Every row comes from one small tree of marks. The marks that hang from a mark follow it in brackets, in alphabetical order. Every link used is in the known rows. Which tree was each row made from?
Known rows
G(M(D U)): [-14  -3   2 -13  -2   9  16  15   5  -6 -15  -2   6   3   2   1   6   0
  -8   0   1 -18  10]
T(M(D(P) G U)): [-11 -10 -18 -26 -11   1   9  -3   2   1 -20 -20 -15   9   8   4   5  16
 -13   1   9 -17   8]
S(G(M(D T U))): [-12  -3   3 -13  -1  11  23  12   2  -4 -20   2   5   2   5  -7   5  -5
  -5   3   1  14   4]
G(M(D(P) U)): [-12 -10  -5 -34  -7   2  15  14   6  -5 -21  -8   1   6   0   1   1   3
  -9   3   4 -26   9]
G(M): [ 4  0  7 -9  1  3 -2 16  3 -5 -2  8  5  2  1 -5 -3  3 -7 -1  0 -5  4]
S(G(M(U))): [-12   1   8 -11   1   5   5  14   6  -2  -3  -2   2   3   3  -5   0  -3
  -6   2  -3   7   7]
D(M(G)): [ 10  -2  -8   7  -5   0 -11   0   6   2 -15  -3   5  -2   3  10   3  14
   0  -2   3   4   0]
U(P(G T)): [-33  -3   1   8   7  -2   1   2  -9   2  -1   4   4  24 -13   4   3  -4
  -3  -2 -15 -18   6]
G(M(D T)): [  4  -3   2 -10  -2   9  16  14   0  -7 -19  12   8   1   3  -6   2   2
  -5  -1   3   0   1]
T(M(D G) P(U)): [ -5 -10 -14  -6   8   2   0  -1   4  -1  -8  -6   0  11   1   5   7  24
   3  -5  16 -10   0]
T(M P): [  0   0 -10   0   5  -2   8   2  -1  -1   5   3  -4  13   1   0   3  11
  -4  -3   3   8   3]
P(G U(M(D T))): [ -6 -11  -1 -15   7  -3  17   9   5   0 -21   0  19   4 -16   2   3  -6
  19  -1  -3 -24 -10]
U(M(G T)): [ 30  -5  -4 -17  -3   6  -2   8  -2   2 -18  -2  10   6  -4  -2   2   6
   5  -1   1  -3  -2]
T(P(G U)): [ -5  -7  -4  -6  16 -12   1   3   6   0   2  -2  15   8 -19   6   4   6
  18  -3  -1 -25  -9]
D(M P(T)): [-17 -10 -11  -9  -5 -13  -3   0   0   3 -16   3   5   9  -5  12  -2   7
  -5   1   2  -6   5]
D(M(G T(P) U)): [ 28  -5 -20  -4  -2   3  11   3   6   2 -26  -9  14   9  -2  12  13  15
   4  -3   6  -4   0]
G(M(U(P(T)))): [-20  -6   4  -5   2  10   7  16  -2  -3  -9   1   7  26  -1   0   5  -4
 -18  -3  -6 -25  18]
P(G(M) T): [-23  -3  10  -8   6  -8  -5  17  -7  -5  -2  13  13  11 -16   0   2   3
  -5  -2 -11 -22   8]
M(D(P) T): [  2 -10 -12 -22  -7  -2  18  -2  -2  -1 -23  -1  -3   2   1  -1   0   1
   0   4   6  -2  -4]
T(M(U)): [ -7  -1  -6  -1  -5   1  13   0   2   1  -2  -9 -10   4   9   0   4   1
 -12  -2   1  -4   6]
T(M(D U(P(G)))): [-40  -2  -9   6  -1   7  26   1   1   1 -11 -11  -8  21   2   3   8  -4
  -9  -2 -10 -16   7]
D(M(G U)): [  8  -2 -11   1  -8   3  -2   1   9   4 -19 -14   6   0   4  13   8  11
  -2  -2   2  -9   4]
U(P(G(M))): [-12   0   7  -2   4   6   3  18   2  -4  -3   6   6  17  -7  -4  -1  -2
  -5  -2 -16 -19   2]
S(G(M)): [-10   2  11  -7   4   3  -4  13   3  -3   1   8   1   2   2  -8  -5   1
  -4   1  -3  20   2]
M(D G T(P) U): [ 14  -6 -17 -14   0   9  18   1  -2  -1 -24 -12   8  12  -3   6  16  12
   4   0   9 -12   2]
P(G(M) T U): [-22 -10  11 -11  13 -12  -8  16   1  -5  -3  10  18   8 -17   1   0   4
   2  -4  -4 -36   2]
M(G): [ 11  -1  -2  -4  -2   3 -12  -1  -1   0  -5  -6  -1   1   1   1   2  12
  -1  -1   4  -4   1]

Write each row's tree
[ 12 -16 -13 -16  -4  -9 -15  -1  15   3 -20 -11   5  -1  -1  12  -4  19
   6  -1  11 -19  -6] : D(M(G) P(U))
[-10 -16  -1 -31   1  -3   3  13  10  -6 -17   0   5   2  -2  -1  -5   8
   0   1  10 -28  -1] : G(M(D(P(U))))
[-27 -10   4  -2  12 -15  -6   1  -1   1   0   3  13   7 -18   6   2   1
   9  -2  -3 -31  -1] : P(G T U)
[-45  -5   5   0   7   5   7  16  -7  -6 -12  11   9  26 -11   1   5  -1
  -9  -2 -13 -23  12] : U(P(G(M(D)) T))
[-27 -12  -6  -2   5  -1  -7  -5  -3   0 -10  -1  -2  10   2   5   6  18
  -8  -4  13 -15   7] : P(T(M(D G)) U)
[-39  -3  -2  11   5  -3   5   1  -9   2   2   5  -5  27  -5   1   2   1
 -12  -4 -13 -10   8] : U(P(G T(M)))
[-26  -9  -5  -5   1  14  -3   6  -7   3 -19  -3   8  30  -5   6   7   4
  -5  -1  -4 -16  16] : U(M(D G) P(T))
[-38 -11   8 -10  12  -8   0  14   1  -6 -11  11  18   8 -16   3   4   4
   3  -3  -1 -36   4] : P(G(M(D)) T U)
[ 20  -2 -14   5   2  -1  14   5   4   1 -17   8  15   7  -3   8   6   8
   7  -3   3  13  -6] : D(M(T(P)))
[ -5 -10  -9  -8  14  -6  19   2   3  -2 -15   2  17   8 -17   4   9   5
  20  -2   3 -20 -12] : M(D T(P(G U)))
[-30  -6 -10  -4  -3   4   6  -4  -7   1 -15  -9  -6  14   5   6  12  13
 -16  -2   7 -14  17] : P(T(M(D G U)))
[ 19  -6  -9  -3  -5  16  10   0   0   2 -19 -14  -1  16   6   0   8   1
  -7  -1   0 -13   2] : M(G T U(P))
[ 35  -6 -11 -20   4   5   2  10  -2   2 -17  -2  16  16 -10   1   6  12
  10  -2   2  -3  -1] : U(M(G T(P)))
[ -5  -7   9 -11   9  -7  -4  17   9  -5  -2   5  14  -1 -12  -2  -3   4
   6  -3  -4 -30  -5] : P(G(M) U)
[  0 -11 -14 -27  -9   0  27  -1   1   0 -27 -12  -2   4   1   1   5  -2
  -2   4   6 -16  -1] : M(D(P) T U)
[-12 -11 -13 -26  -8  -7  -4  -3  -5   2 -12 -15 -12  16   2   4   3  17
 -18   0   7 -23  14] : D(P(T(M(G U))))
[  5  -1   6 -13  -1   7  15  14   3  -2 -11   1   4   2   4  -9   1  -4
  -6   2  -1  13   1] : S(G(M(T U)))
[ 20 -12   0 -14   4   0   7   9   6   2 -13   0  16   3  -6  -2  -2  -5
  12  -2   4 -12  -9] : P(U(M(T)))
[-42  -9   3 -26   1  -4   0  10  -4  -3 -13   9   0  13  -4  -3  -4   5
 -10   5   2   6  11] : S(G(M(D(P(T)))))
[-11  -2  -9   0  -4   6   0  -3  -3  -1 -10  -4 -10   4   9   0   5  17
  -9  -2   7   5   5] : T(M(D G))
[ -5 -10   4 -13   7  -1  14  16   6  -7 -18   9  17  -1 -10  -4   2   2
   8  -3   0 -24  -9] : P(G(M(D T)) U)
[  7 -18  -2 -33  -1  -1  13  13   8  -6 -25   4   7   1   0  -5  -4   6
   0   1  12 -22  -6] : G(M(D(P(U)) T))
[-51  -4  -6  -1   1  -6  19   1  -8   0 -10  -4  -2  14  -8   6  11   1
  -9  -1  -5 -21  12] : P(G T(M(D U)))
